Each row comes from the steps of one walk. Every step used is in the known rows, and no mark comes twice. Write the walk behind each row, first mark first.
(in the rows, 128 means zero)
Known rows:
X -> U: [ 87 114 142 137 141 129 146 152 156 177 156 115 102 145 122 108 154 110
 154 120 138 120 132 147 116 114 133 161 104 125 141 120 141 112 106]
B -> Y -> Q -> W: [ 74 118 187 193 110 130 125 124 159 165 166 109 155 170 165 108 162 123
  80 155 120  95 175 147 161 167 174 167 115 113 116  91 104 141  98]
V -> Y -> X: [105 134 173 158  87 112 134 168 174 146 189 112 129 135 133 125 177  99
 106 116 117 126 160 179 128 142 153 147 130  80 110 117 124 112 115]
W -> B -> Y: [ 89 114 184 178 102 136 141 157 146 173 168 105 122 148 139 118 132 114
  89 162 129  85 152 130 151 140 142 167 108  98 100  91  90 153 111]
H -> T: [ 88 125 143 170 108 121 129 188 141 126 150 118 113 142 128 143 180 100
 115 102 146 102 147 161 113 140 139 175 144 154 147 100 103 100 113]
V -> Z: [ 55 112 158 169 142 124 133 173 163 189 152 139 121 178 135 124 138  97
 150  96 140  91 146 169 125 120 132 189 128 107 150  91 122 120 101]
Y -> Q -> U -> X: [ 96 103 173 157  86 115 138 191 162 207 167 160  87 196 128 121 151  98
 128 125 147 115 156 146 109 146 153 156 174 108 103 133 129 129  90]
B -> Y -> W -> Q: [ 69 141 147 150 125 114 152 151 142 162 179 118  88 205 134  99 145 114
 107 167 126 120 134 157 149 162 135 177  90 109 119  63 127 152 119]
Y -> V -> Z: [ 45 119 169 182 124 119 134 167 162 202 151 126 131 208 129 101 147  96
 137  95 122  96 167 165 120 110 153 177 151  93 140 106 125 118  87]
U -> Q -> W -> B -> Y -> H: [105 103 214 201 121 155 125 150 165 175 144  73 122 154 158 144 126 107
  80 165 121  81 180 154 170 157 172 183 138 101 128  80 109 146 102]
X -> U -> Q -> Y -> T: [ 87 109 190 137 157 111 125 181 156 212 182 124 131 140 114 114 155 102
 146 153 132 129 156 184 104 153 161 140 148  97 116 121 130  82  99]
W -> Q -> U -> X: [ 96 112 157 142 101 104 148 195 157 200 164 168  52 184 115 131 148  96
 133 134 151 117 135 131 111 142 138 171 160 112 111  99 136 124  97]
X -> U -> Q -> W -> B: [ 87 104 174 186 160 157 142 154 162 174 162  89  96 143 134 143 156 138
 102 151 141  62 168 118 133 132 168 168  89 128 134  95 139 110  95]
Z -> V: [ 97 114 152 136 124  89 138 182 132 180 149 124  87 143 119 102 148 104
 142 113 131  94 129 163 123 115 114 155 132 132 130  85 107 132 127]
B -> Y -> X -> U -> Q -> W: [ 81 122 174 165 153 145 129 126 191 145 184 103 118 170 149 133 182 140
  81 164 109  99 171 154 148 169 188 164 106 115 132  75 147 121 103]
V -> Y -> Q: [ 96 110 185 188  83 121 140 171 161 178 182 112 139 149 141 123 157  94
 123 122 137 123 174 166 129 141 136 148 146  88 101 126 113 105 106]
U -> X: [106 123 158 147 103 120 138 205 144 174 169 136  51 180 124 134 147 121
 129 135 150 111 145 139 118 131 135 147 152 103 114 136 115 133 102]
W -> B -> Y -> U -> X: [111 107 170 140  82 155 155 179 144 188 160 113  93 192 141 128 124  89
  89 180 128 112 158 108 137 132 148 149 146  94  98 147 105 184  99]
Y -> X -> U -> Q: [ 84 120 153 147 147 143 140 167 184 147 199 107  81 184 129 140 171 136
 130 135 126 111 140 177 114 142 150 152 119 118 131 106 170  96 115]
B -> Y -> W -> Q -> U -> X: [ 91 125 161 137 102 103 150 174 157 204 171 166  61 214 120 110 148  95
 103 164 136 127 150 134 129 168 152 171 142 102 105  79 129 165 100]
X -> U -> Q -> Y -> V: [ 74 116 189 156 148 118 130 187 154 210 169 105 108 162 112 108 159 106
 122 149 135 119 166 153  92 127 181 135 165  98 120 122 133  91  93]
Z -> V -> Y: [121 110 175 154 100  86 141 186 147 188 157 124 106 109 116 118 153  77
 130 115 131 113 164 153 125 119 116 145 148 101 117  86  97 127 121]
W -> Q: [ 78 124 146 159 121 114 149 177 145 162 172 124  80 165 127 126 146 123
 143 130 144 108 117 152 129 132 119 180 114 120 122  87 133 105 116]
W -> B -> Y -> V: [ 77 126 197 190  84 129 141 156 142 188 164  90 132 181 129  95 143 113
  82 159 109  90 172 127 144 127 163 151 133  85  90 109  96 147  97]
Y -> B: [101 125 161 138 116 118 137 183 142 162 155 102 119 161 127  97 139 124
 122 131 128 119 143 159 118 120 183 162 140  89 138  98 125 130 113]
Q -> W: [ 84 124 162 166 138 118 123 155 148 156 153 115 130 137 146 121 157 123
  97 123 131  91 156 137 137 142 169 176 112 122 145  92 113 123 100]
Z -> V -> Y -> W -> B: [109 123 171 162 114 107 155 179 132 194 157  96  94 141 114 101 151  88
 107 139 129  87 173 148 133 126 134 147  94 108 111  91 104 156 119]
B -> Y -> V -> Z: [ 45 119 185 188 112 121 132 149 167 204 157 125 145 217 137  96 143  90
 115 122 109  99 175 159 138 126 157 177 152  80 128  84 108 144  88]
T -> H: [109 122 160 142 116 100 131 209 180 149 170 126 127 126 129 121 147 128
  88 116 137 106 109 154 113  99 135 170 135 131 140 109 110 133  94]
B -> Y -> X -> U: [ 87 128 156 137 119 133 146 119 175 157 174 109 120 163 135  97 175 116
 122 148 108 128 140 168 141 140 155 153  91 103 117 109 142 135 112]

Which walk is each row?
[ 98 123 182 126 135 104 126 197 137 191 150 110 132 125 121  90 142 106
 121 148 144 126 145 166 104 129 207 146 148  81 130 100 108 121 109] : Q -> Y -> B
[ 81 122 182 160 160 132 136 204 135 191 180  99  90 159 121 123 139 116
  97 166 153  80 156 153 113 152 172 150 110 111 118 102 115 128 112] : U -> Q -> Y -> W -> B
[ 79 111 185 205 118 144 141 147 145 175 154  90 133 150 150 116 159 133
  97 141 137  59 172 135 148 137 171 165  89 126 110 115 114 121  96] : Y -> Q -> W -> B
[112 114 145 117  98 138 150 200 144 176 159 126  82 194 136 128 133  90
 119 142 136 130 142 126 112 122 144 147 166 106 123 158 124 156  98] : Y -> U -> X
[105 115 174 180  87 130 124 158 150 138 126  93 133 143 144 138 160  73
 107 121 126 119 163 183 147 150 146 182 162 138 147  90  92 128 112] : B -> Y -> H -> T
[ 78 115 182 182  88 131 135 148 153 171 182 115 139 185 154 107 145 117
 110 148 126 112 155 163 148 156 142 157 132 100 100 108 105 135 109] : B -> Y -> Q
[ 86 106 154 153 158 145 138 180 168 168 183 112  78 171 125 145 148 128
 137 136 143 108 143 151 109 133 137 161 133 121 141 103 154  95 110] : X -> U -> Q
[ 80 101 171 165  99 107 133 163 164 198 165 148 150 169 136 108 148  87
 123 105 139 108 144 161 108 144 155 178 156 120 120 106 130 112 101] : Y -> Q -> U
[ 91 103 166 141 122 149 136 182 165 156 191 110 131 196 153 148 119  95
  80 167 122 117 147 139 124 152 151 169 174 101 131  94 124 147 115] : B -> Y -> U -> Q
[ 98  96 198 176  72 129 146 172 163 218 166 148  97 193 131 120 144  98
  98 158 141  97 171 130 133 153 157 154 157  99  78 122 108 154  90] : W -> B -> Y -> Q -> U -> X
[124 112 177 187  82 124 128 179 157 146 125  93 130 112 132 153 169  53
 121  95 138 129 180 183 129 136 140 173 173 127 149 108 102  97 108] : V -> Y -> H -> T
[115 128 173 148  88  91 139 170 167 162 175 114 110 127 122 111 181  91
 121 114 108 116 158 187 133 131 137 136 130  97 107  94 117 123 126] : Z -> V -> Y -> X
[ 80 141 157 144 124 115 136 154 141 161 177 118 119 195 140  92 143 108
  86 156 120 119 152 158 141 161 151 166 106 100 129  84 106 171 116] : B -> Y -> W
[ 78 132 169 138 172 112 122 209 141 179 187 120  94 171 125 118 144 110
 103 158 150 112 151 174 103 166 174 149 136 109 136  93 120 124 114] : U -> Q -> Y -> W
[109 110 165 110 114 127 142 209 138 202 153 132  93 160 130 121 133  77
 115 158 147 137 145 133 101 129 164 134 173  98 119 164 108 151  96] : Q -> Y -> U -> X
[ 78 109 195 200  85 147 145 147 148 180 173  97 136 179 149 109 141 119
 103 162 127  87 162 149 154 151 143 158 112 103  86 112 100 141 107] : W -> B -> Y -> Q
[106 105 185 179  85 100 143 172 151 194 168 115 118 143 131 109 161  87
 138 118 130 113 173 171 130 129 120 139 148 106 101 108 107 117 117] : Z -> V -> Y -> Q
[109 111 167 146 132 119 146 168 188 170 189 109  76 150 115 134 179 108
 135 132 119 115 163 180 118 135 137 135 131 111 120  88 157 101 122] : Z -> V -> Y -> X -> U -> Q
[ 83 110 162 166 173 141 128 154 174 162 168 109 100 154 138 141 164 136
 108 140 136  93 164 138 125 144 171 173 115 130 153  86 149 102  98] : X -> U -> Q -> W
[ 83 104 177 140 175 127 125 192 160 198 174 121  94 128 118 134 150 111
 136 155 158 117 145 157  95 140 163 147 142 112 133 106 132  90 107] : X -> U -> Q -> Y
[123  95 190 158  72  89 145 192 163 229 157 162  83 164 115 118 159  70
 129 124 139 122 179 148 111 138 139 139 187 101  92 113 116 136 100] : Z -> V -> Y -> Q -> U -> X
[104 105 199 217 113 156 122 158 160 139 130  73 124 143 153 165 163  94
  70 148 128  78 191 160 158 166 175 187 154 144 143  70 100 122 104] : U -> Q -> W -> B -> Y -> H -> T
[ 92 105 150 139 132 146 137 200 161 154 188 109 116 191 144 152 124 100
 104 142 132 114 136 145 106 135 147 167 172 116 143 115 141 124 114] : Y -> U -> Q
[103 100 178 165 145 135 122 184 159 172 125  92 103 118 123 154 171  72
 138 124 154 124 162 190 108 146 162 165 169 151 162 106 123  77 106] : X -> U -> Q -> Y -> H -> T
[137 104 161 120  83 113 155 201 146 199 152 128  79 160 122 123 139  61
 120 141 127 136 167 128 115 114 129 133 182  97 114 140 110 164 107] : Z -> V -> Y -> U -> X
